Each row was made from one path, in order. Every step used is in the known rows, and no mark comes twice. Write each row's path.
In the rows, zero is written as 100.
Known rows:
pamud/pama/zinu: [97,102,88,122,90,92,101,100,112,105,106,88,107,93,108,110,91,105,111,96,105,108,106,101,88,104,124,110,96,97,89,113,75,99,87,101,99,110,107,108,90,91,105,116,102,92,86,95,99,88,90,102,98,91,91,126,89,99,88,105,88,110,100,104,124,93,102,102,104,96]
dubif/pama: [95,115,92,123,114,108,106,109,97,103,92,104,104,94,117,94,97,90,96,90,88,114,115,94,96,114,108,103,96,109,108,110,90,89,88,109,103,103,94,99,97,99,92,95,93,93,102,95,94,110,95,120,89,104,95,114,93,93,96,93,86,111,113,90,109,98,91,95,87,109]
dubif/pama/palu/kani/bopo/mekedu/pesoti: [81,110,87,125,117,84,122,102,70,103,107,111,82,83,106,83,115,102,80,133,101,115,130,114,86,79,109,119,98,103,106,95,89,94,119,119,103,107,81,77,103,104,69,99,101,114,106,105,112,104,78,85,89,121,96,110,103,111,70,102,101,105,113,86,87,100,100,77,123,128]
nibibu/pige/palu/mekedu/pesoti/pama/dubif: [100,108,87,97,99,85,98,106,99,80,105,104,108,96,87,91,125,73,106,101,52,108,120,137,113,113,128,79,94,78,112,108,102,93,106,100,117,104,97,91,88,87,93,116,75,88,112,88,112,102,108,114,58,96,83,88,90,100,77,123,87,123,84,71,104,79,107,79,104,116]
pesoti/pama: [96,111,102,120,99,94,88,100,94,91,96,95,103,84,108,105,100,90,102,86,80,108,110,107,93,106,110,83,100,104,88,105,99,105,99,103,108,100,94,102,100,101,106,110,91,104,99,90,99,99,101,116,99,99,88,105,97,107,99,107,100,98,108,91,102,94,93,94,100,93]
dubif/pige: [109,102,92,110,107,105,102,96,90,104,86,96,113,89,105,101,99,88,107,89,93,107,98,102,91,106,109,100,101,103,104,114,86,99,85,109,106,108,89,102,90,93,98,96,93,95,102,99,90,116,97,115,75,97,108,106,102,79,88,89,86,108,93,97,115,96,98,94,97,100]
mekedu/pesoti/palu/kani/bopo: [97,115,93,109,103,92,104,101,74,101,107,96,105,66,92,89,114,109,105,117,93,121,129,106,80,84,109,120,114,96,90,92,101,101,116,96,96,87,95,93,109,99,105,100,78,107,105,124,119,89,103,91,91,102,85,104,112,105,76,116,87,86,103,92,98,101,94,96,123,111]
pama/palu: [93,99,94,114,87,106,96,108,97,106,107,97,92,108,101,104,95,97,102,95,101,114,110,112,101,103,108,108,101,100,94,107,85,102,98,104,104,113,93,99,93,99,88,100,95,100,85,96,105,104,94,99,89,101,96,107,105,99,81,105,83,99,98,103,104,84,105,94,100,102]
nibibu/pige: [98,109,89,112,107,109,98,99,100,98,100,103,107,100,114,96,103,84,104,89,89,120,100,98,95,103,118,95,98,89,105,102,97,106,103,111,104,110,97,108,96,86,88,113,97,87,97,100,96,96,101,110,79,100,97,101,100,86,96,98,76,96,92,98,107,91,106,84,102,105]
bopo/mekedu/pesoti/pama/dubif/pige/palu: [97,105,86,118,88,79,101,100,87,81,99,102,92,84,78,88,130,79,84,109,59,83,105,134,106,110,120,87,83,101,119,118,90,98,95,111,113,92,105,92,88,96,89,106,92,111,113,85,109,121,94,101,74,106,98,89,83,119,71,110,102,121,92,71,111,85,95,90,92,107]
palu/kani/bopo/mekedu/pesoti/pama/dubif: [94,108,92,125,102,65,105,100,73,84,118,98,86,66,84,94,129,91,79,124,83,94,125,118,96,80,119,93,99,93,107,95,103,104,118,119,115,91,94,89,106,109,94,110,96,111,120,109,117,86,92,82,90,115,85,96,96,126,76,120,115,107,105,80,93,92,98,78,128,102]
mekedu/pesoti/pama/palu: [89,99,98,119,85,88,92,107,99,98,103,97,85,98,100,107,113,91,95,104,68,121,122,130,108,104,107,97,103,107,81,107,105,108,118,105,99,110,93,94,109,110,92,114,89,104,96,89,103,99,98,108,110,88,82,94,109,123,90,112,93,97,103,86,100,79,104,93,103,101]
palu/kani/bopo/mekedu/pesoti/pama/zinu: [84,103,93,124,102,71,112,95,71,94,111,89,86,72,102,89,117,107,88,126,94,110,118,125,82,78,116,101,94,93,92,103,89,107,122,119,106,95,97,78,105,107,91,120,101,120,104,106,123,78,87,89,108,107,81,109,99,129,79,114,111,105,105,82,96,96,94,84,135,104]
pesoti/pama/palu/mekedu: [98,91,100,113,95,87,91,107,85,96,96,96,92,90,101,111,95,100,113,102,91,116,114,126,99,105,110,84,98,88,83,109,91,97,100,100,113,117,81,86,91,98,101,107,75,104,87,84,105,104,99,120,81,94,85,103,109,107,84,120,96,108,109,92,100,84,104,83,113,107]
bopo/pige/palu/mekedu/pesoti/pama: [89,118,94,110,106,80,95,101,76,98,93,106,109,84,105,74,121,94,103,102,55,106,116,136,101,106,119,90,97,81,92,106,100,92,105,103,100,100,99,82,85,94,99,116,80,107,123,92,114,94,96,130,73,88,78,88,91,98,83,119,93,114,88,71,110,76,91,101,100,112]
pige/palu: [102,119,83,113,95,109,97,113,98,102,93,109,112,97,99,93,106,100,105,77,83,100,105,105,91,102,112,109,92,92,103,111,90,100,88,96,100,107,101,99,89,95,89,95,87,90,100,96,109,106,99,101,75,100,95,106,89,88,84,104,85,107,89,94,104,90,93,108,93,107]
kani/palu: [101,106,109,117,105,98,98,105,97,101,98,98,107,85,104,103,106,107,99,106,97,103,115,101,94,92,104,97,105,104,94,108,84,83,99,103,95,103,105,110,97,98,101,102,101,103,90,106,104,93,103,108,104,103,93,98,109,97,96,105,85,110,104,98,106,92,92,94,105,102]
nibibu/pige/dubif/pama/palu/mekedu: [87,101,89,118,110,111,104,109,94,99,93,104,91,107,120,93,99,79,104,106,102,135,122,119,101,108,116,91,86,96,104,112,85,96,94,114,114,120,82,84,93,88,74,96,88,83,83,88,108,113,95,129,57,103,95,103,103,74,98,107,74,117,103,86,112,83,124,54,84,133]
pesoti/pama/palu/kani/bopo: [90,113,95,115,97,89,94,102,87,96,97,101,90,77,99,105,101,109,99,107,95,118,122,114,87,83,112,98,108,101,86,106,88,113,118,98,121,111,84,80,111,110,91,104,90,107,88,106,106,97,91,87,77,114,83,112,103,95,85,115,98,104,112,101,84,90,104,82,132,110]
pesoti/palu/kani: [97,103,92,115,100,111,99,105,74,107,109,92,111,79,98,98,91,104,113,97,99,115,119,100,83,99,112,104,116,101,86,99,92,103,96,85,99,92,98,106,107,96,105,90,72,105,93,113,111,99,100,106,77,99,96,111,107,99,84,113,84,100,114,99,104,97,96,102,121,106]
bopo/pige/pama: [96,117,86,121,102,92,105,103,90,110,93,106,107,102,118,91,100,81,99,97,90,103,108,113,96,106,121,108,97,100,92,108,86,99,97,111,105,96,100,90,95,97,89,106,109,98,114,98,104,88,87,107,72,101,86,106,96,78,80,97,100,117,86,89,118,92,105,103,85,102]
kani/palu/mekedu: [105,97,107,117,116,91,98,104,77,97,96,97,107,81,102,101,106,112,113,111,99,103,119,107,96,89,101,88,99,89,93,107,85,72,96,106,98,103,93,102,84,94,103,105,92,104,93,106,107,96,107,121,85,99,95,105,109,92,86,113,86,116,106,93,109,95,97,85,116,109]
kani/bopo/mekedu: [97,114,96,121,106,81,102,98,81,96,102,97,99,81,101,89,113,98,87,107,112,100,105,103,74,81,113,108,87,91,103,104,88,93,111,118,107,100,96,95,86,97,89,104,105,108,102,101,118,95,89,94,95,116,91,101,100,106,82,108,104,96,93,101,97,97,91,83,113,103]
palu/kani: [102,108,86,119,105,109,106,107,77,105,101,95,110,86,111,99,93,105,105,94,96,114,116,98,84,88,108,103,106,98,95,98,97,109,97,106,101,100,90,102,108,95,96,103,87,104,104,113,103,95,93,104,79,99,101,114,102,86,89,99,94,108,108,92,107,96,103,97,117,106]
pamud/pama/dubif/pige: [111,106,90,118,98,91,100,98,106,93,105,94,118,89,94,113,102,84,104,97,92,94,108,97,102,115,129,105,99,106,118,116,81,91,68,100,116,109,108,112,91,89,108,99,98,89,97,96,87,109,98,94,70,95,114,117,89,82,84,101,89,119,92,100,129,92,108,89,97,105]
palu/kani/bopo/pige/pama: [98,123,83,116,114,84,114,93,77,108,98,111,109,85,117,78,108,102,97,108,99,105,116,107,81,85,122,117,111,95,93,100,85,104,106,109,111,95,96,76,101,98,91,104,109,102,121,113,110,81,86,87,58,116,84,110,93,63,77,100,104,115,82,94,104,100,108,89,111,111]
kani/bopo: [100,115,94,112,106,91,99,100,97,98,100,102,108,85,103,96,108,102,104,98,98,108,111,97,83,92,106,110,98,92,99,105,92,100,102,113,106,101,92,97,95,100,98,104,99,97,102,110,104,92,99,98,89,113,91,107,103,91,86,106,92,92,89,105,97,96,95,90,110,99]
bopo/mekedu/pesoti: [88,105,94,128,104,86,105,101,73,98,107,95,95,94,103,89,114,91,87,114,93,107,110,111,93,88,109,109,88,93,101,97,100,96,113,120,88,94,101,104,91,94,88,114,99,110,112,105,115,88,92,104,113,99,95,97,107,123,83,104,101,95,96,92,112,93,93,95,102,104]
nibibu/pige/palu/kani/bopo/mekedu: [93,128,84,111,114,102,116,100,76,89,97,111,108,86,104,74,116,98,91,104,100,105,105,105,66,77,127,109,90,78,111,100,87,106,117,109,116,95,92,83,87,83,73,105,98,99,100,109,121,100,93,82,53,125,97,98,81,75,78,104,90,103,87,98,83,91,99,78,130,120]

Which path is each row?
[84,123,96,123,92,89,96,96,81,103,102,100,86,79,113,86,115,103,90,111,94,120,125,117,94,85,116,99,102,99,83,106,87,123,116,102,118,108,92,71,114,117,86,105,101,110,96,101,116,84,83,96,60,106,77,95,105,70,95,128,104,110,98,86,93,84,114,83,115,112] -> pesoti/pama/palu/kani/bopo/pige/dubif
[108,95,94,113,107,78,104,98,87,83,97,93,96,79,88,110,118,79,111,110,69,103,112,128,116,113,115,81,96,92,111,113,94,88,90,110,117,105,88,94,93,99,109,109,79,101,121,95,99,112,102,119,75,94,100,101,105,104,80,116,99,125,95,76,121,89,102,79,102,104] -> palu/mekedu/pesoti/pama/dubif/pige
[88,110,83,128,103,129,112,111,88,106,101,108,91,107,126,94,99,81,88,104,91,139,123,107,93,104,122,98,100,110,103,105,89,115,98,108,114,111,84,83,112,95,66,94,92,91,86,103,99,108,90,109,59,109,96,109,101,65,101,101,81,111,110,86,105,87,131,64,91,130] -> nibibu/pige/dubif/pama/palu/kani
[109,104,79,112,98,100,98,105,112,92,104,106,99,112,101,104,105,63,108,93,91,102,108,115,105,115,133,96,94,102,111,106,90,101,92,110,117,106,104,98,95,91,82,104,98,72,99,92,101,98,102,93,62,111,85,110,92,85,82,98,91,121,79,87,117,89,120,78,87,108] -> nibibu/pige/pama/dubif
[91,109,77,115,100,98,113,105,80,117,101,109,95,106,115,88,97,94,101,106,98,115,117,119,95,95,123,112,111,109,84,108,80,105,101,103,108,108,92,78,100,98,77,98,105,99,101,101,101,93,82,91,56,106,85,114,97,72,73,102,95,127,95,92,110,85,117,96,102,109] -> bopo/pige/pama/palu/kani
[105,89,82,113,106,98,108,102,84,97,80,100,92,103,107,107,94,93,124,109,104,110,104,125,101,107,118,104,91,100,101,125,72,94,84,111,117,116,80,83,76,84,87,99,92,94,90,91,101,115,94,114,52,105,102,112,107,69,73,98,91,125,84,96,116,91,116,68,94,112] -> dubif/pige/pama/palu/mekedu
[104,106,96,122,92,84,88,103,101,90,111,97,98,90,91,110,106,80,98,90,73,96,111,111,105,112,120,82,100,101,103,106,97,102,92,101,115,102,100,106,107,112,105,102,84,95,101,86,100,101,101,106,86,100,85,102,92,112,89,114,102,116,104,88,107,88,101,89,97,93] -> pesoti/pama/dubif
[87,102,94,120,103,92,104,104,56,101,112,92,100,74,93,87,106,101,93,124,96,109,119,115,80,85,115,113,103,94,89,88,101,102,116,100,86,80,99,100,100,91,95,98,83,121,108,114,121,91,95,98,101,97,96,97,114,129,72,115,95,95,110,86,108,96,94,101,121,105] -> bopo/mekedu/pesoti/palu/kani
[92,99,90,103,109,69,111,98,83,103,101,110,89,99,109,85,120,99,108,127,95,116,122,136,100,91,115,122,94,87,87,101,84,88,114,121,102,113,85,70,86,99,85,113,103,102,114,102,112,82,90,92,70,103,75,99,110,83,61,116,98,114,72,78,98,89,108,82,102,117] -> kani/bopo/pige/pama/palu/mekedu/pesoti
[114,120,83,107,100,93,106,97,93,88,93,106,109,67,82,91,117,96,100,98,74,92,106,113,91,99,125,93,102,96,119,123,77,111,89,98,133,97,93,78,92,101,95,91,82,99,104,98,100,117,101,89,38,121,95,107,77,69,76,114,97,124,90,80,91,94,104,84,116,112] -> pesoti/pama/dubif/pige/palu/kani/bopo
[122,99,77,104,110,103,109,111,89,91,93,102,111,91,81,94,110,84,117,88,80,88,102,119,101,110,123,91,87,84,122,120,74,90,69,100,119,103,88,94,74,85,96,91,77,87,106,91,104,122,102,112,35,102,108,108,84,69,71,116,81,134,81,81,116,96,99,86,100,111] -> pama/dubif/pige/palu/mekedu
[92,87,88,111,98,92,105,112,81,99,105,99,90,102,96,102,109,100,117,110,85,122,116,128,102,93,107,109,92,87,92,101,100,90,109,107,94,116,85,91,89,94,90,107,85,100,97,99,110,94,96,108,92,88,96,104,116,107,76,117,84,104,95,89,108,88,103,87,108,109] -> pama/palu/mekedu/pesoti
[88,111,101,112,99,76,96,96,74,95,110,95,94,73,86,86,120,101,91,120,103,106,113,117,80,85,103,120,95,87,93,96,95,89,121,107,93,85,105,97,92,100,98,101,97,116,104,111,126,92,97,92,109,110,85,95,110,128,66,119,99,84,97,95,100,95,84,86,109,106] -> kani/bopo/mekedu/pesoti/palu
[89,95,88,126,107,98,107,119,85,100,100,101,82,105,114,98,116,92,104,115,83,129,130,121,109,104,105,108,87,105,100,107,94,90,100,114,102,114,82,87,95,99,80,101,87,93,99,100,107,108,93,127,85,90,98,99,116,98,89,112,88,109,105,70,115,89,115,74,80,122] -> pige/dubif/pama/palu/mekedu/pesoti
[89,106,101,124,95,84,92,100,94,92,102,96,100,87,107,109,112,93,97,102,66,112,117,120,104,108,107,92,100,100,90,101,115,105,110,110,96,99,97,104,108,103,105,117,91,104,111,100,101,96,101,115,115,92,88,97,106,124,98,106,103,94,103,85,108,86,98,98,100,99] -> mekedu/pesoti/pama
[93,123,98,100,108,65,102,94,80,96,93,111,110,73,101,71,132,101,102,104,65,111,119,137,96,96,116,98,97,75,97,103,100,90,115,105,106,100,92,73,88,98,100,116,90,110,124,98,113,89,101,115,69,98,69,86,92,90,76,127,94,105,83,76,98,86,87,88,113,114] -> kani/bopo/pige/palu/mekedu/pesoti/pama
[92,103,94,123,94,93,90,105,109,101,106,95,102,101,108,112,95,102,101,96,107,113,112,107,97,105,118,114,101,106,92,111,85,97,92,96,103,117,100,106,95,92,100,110,98,94,82,90,98,97,91,90,93,94,94,113,98,98,85,107,83,103,103,111,110,88,114,95,102,107] -> pamud/pama/palu
[86,99,97,120,86,89,101,100,102,101,108,91,89,90,108,103,103,95,106,102,68,116,115,130,100,109,112,94,96,101,84,108,94,106,108,114,94,104,100,89,107,112,101,118,98,105,99,94,102,89,93,109,116,86,78,105,102,126,91,108,96,103,103,77,110,87,101,100,103,91] -> mekedu/pesoti/pama/zinu
[96,114,90,107,109,92,98,101,93,83,91,104,114,90,105,89,120,86,109,99,57,121,113,131,98,109,121,81,94,78,100,110,110,98,116,105,106,106,96,89,85,81,87,121,75,93,107,95,113,103,106,127,69,96,83,88,93,97,83,113,83,105,91,77,103,77,102,79,103,116] -> nibibu/pige/palu/mekedu/pesoti/pama
[100,122,88,98,114,77,109,98,79,105,94,112,108,84,99,67,131,105,105,105,75,112,113,126,94,87,118,118,93,69,98,100,89,89,108,111,99,103,92,78,79,86,91,110,94,99,127,110,117,84,94,105,64,101,83,90,95,84,69,122,84,106,72,83,100,89,84,95,111,120] -> kani/bopo/pige/palu/mekedu/pesoti
[96,110,90,103,95,75,94,107,87,93,107,110,99,87,91,80,130,82,101,100,49,92,121,141,111,113,124,88,96,81,104,103,96,89,100,103,109,101,101,82,86,103,102,108,82,98,127,90,114,92,102,112,65,87,80,88,87,101,73,131,90,127,85,67,110,77,91,99,98,108] -> bopo/pige/palu/mekedu/pesoti/pama/dubif
[94,102,88,116,100,104,107,106,77,108,111,93,107,78,96,99,102,103,108,110,78,120,127,110,91,94,108,110,113,97,82,91,108,104,107,92,85,93,100,103,107,96,99,96,74,110,106,122,114,91,99,102,93,91,92,102,112,110,80,115,85,95,108,87,110,91,99,108,114,111] -> mekedu/pesoti/palu/kani
[100,122,85,120,107,93,113,108,69,97,95,105,107,76,96,75,114,110,92,105,102,100,105,104,67,73,116,113,90,84,106,102,89,105,107,105,113,95,93,85,85,89,79,98,96,108,106,109,125,99,95,85,66,125,93,103,86,89,71,109,102,105,89,94,87,99,93,93,128,111] -> pige/palu/kani/bopo/mekedu
[110,112,82,112,94,96,103,107,113,91,99,100,120,92,88,102,109,86,103,84,85,89,105,104,100,117,130,111,94,101,124,125,77,93,63,92,118,107,105,105,82,88,101,96,92,85,99,90,96,119,103,91,53,101,107,112,75,75,74,105,86,126,83,96,120,83,106,94,90,113] -> pamud/pama/dubif/pige/palu
[96,91,83,108,103,94,109,101,89,87,98,108,94,114,112,105,107,82,114,119,88,127,115,137,110,103,120,105,89,90,94,106,94,95,116,113,109,119,86,82,87,80,77,116,93,86,95,95,108,95,97,108,73,97,88,100,112,94,66,103,87,107,83,84,112,80,128,72,97,118] -> nibibu/pige/pama/palu/mekedu/pesoti
[90,105,84,129,95,115,107,114,105,109,100,95,90,101,119,95,97,90,99,93,98,121,112,103,95,114,113,101,85,111,101,120,76,102,80,115,106,107,97,93,95,109,85,92,105,88,93,100,99,102,88,121,87,98,91,117,94,90,101,98,89,119,107,76,120,99,103,87,75,112] -> pige/dubif/pama/zinu
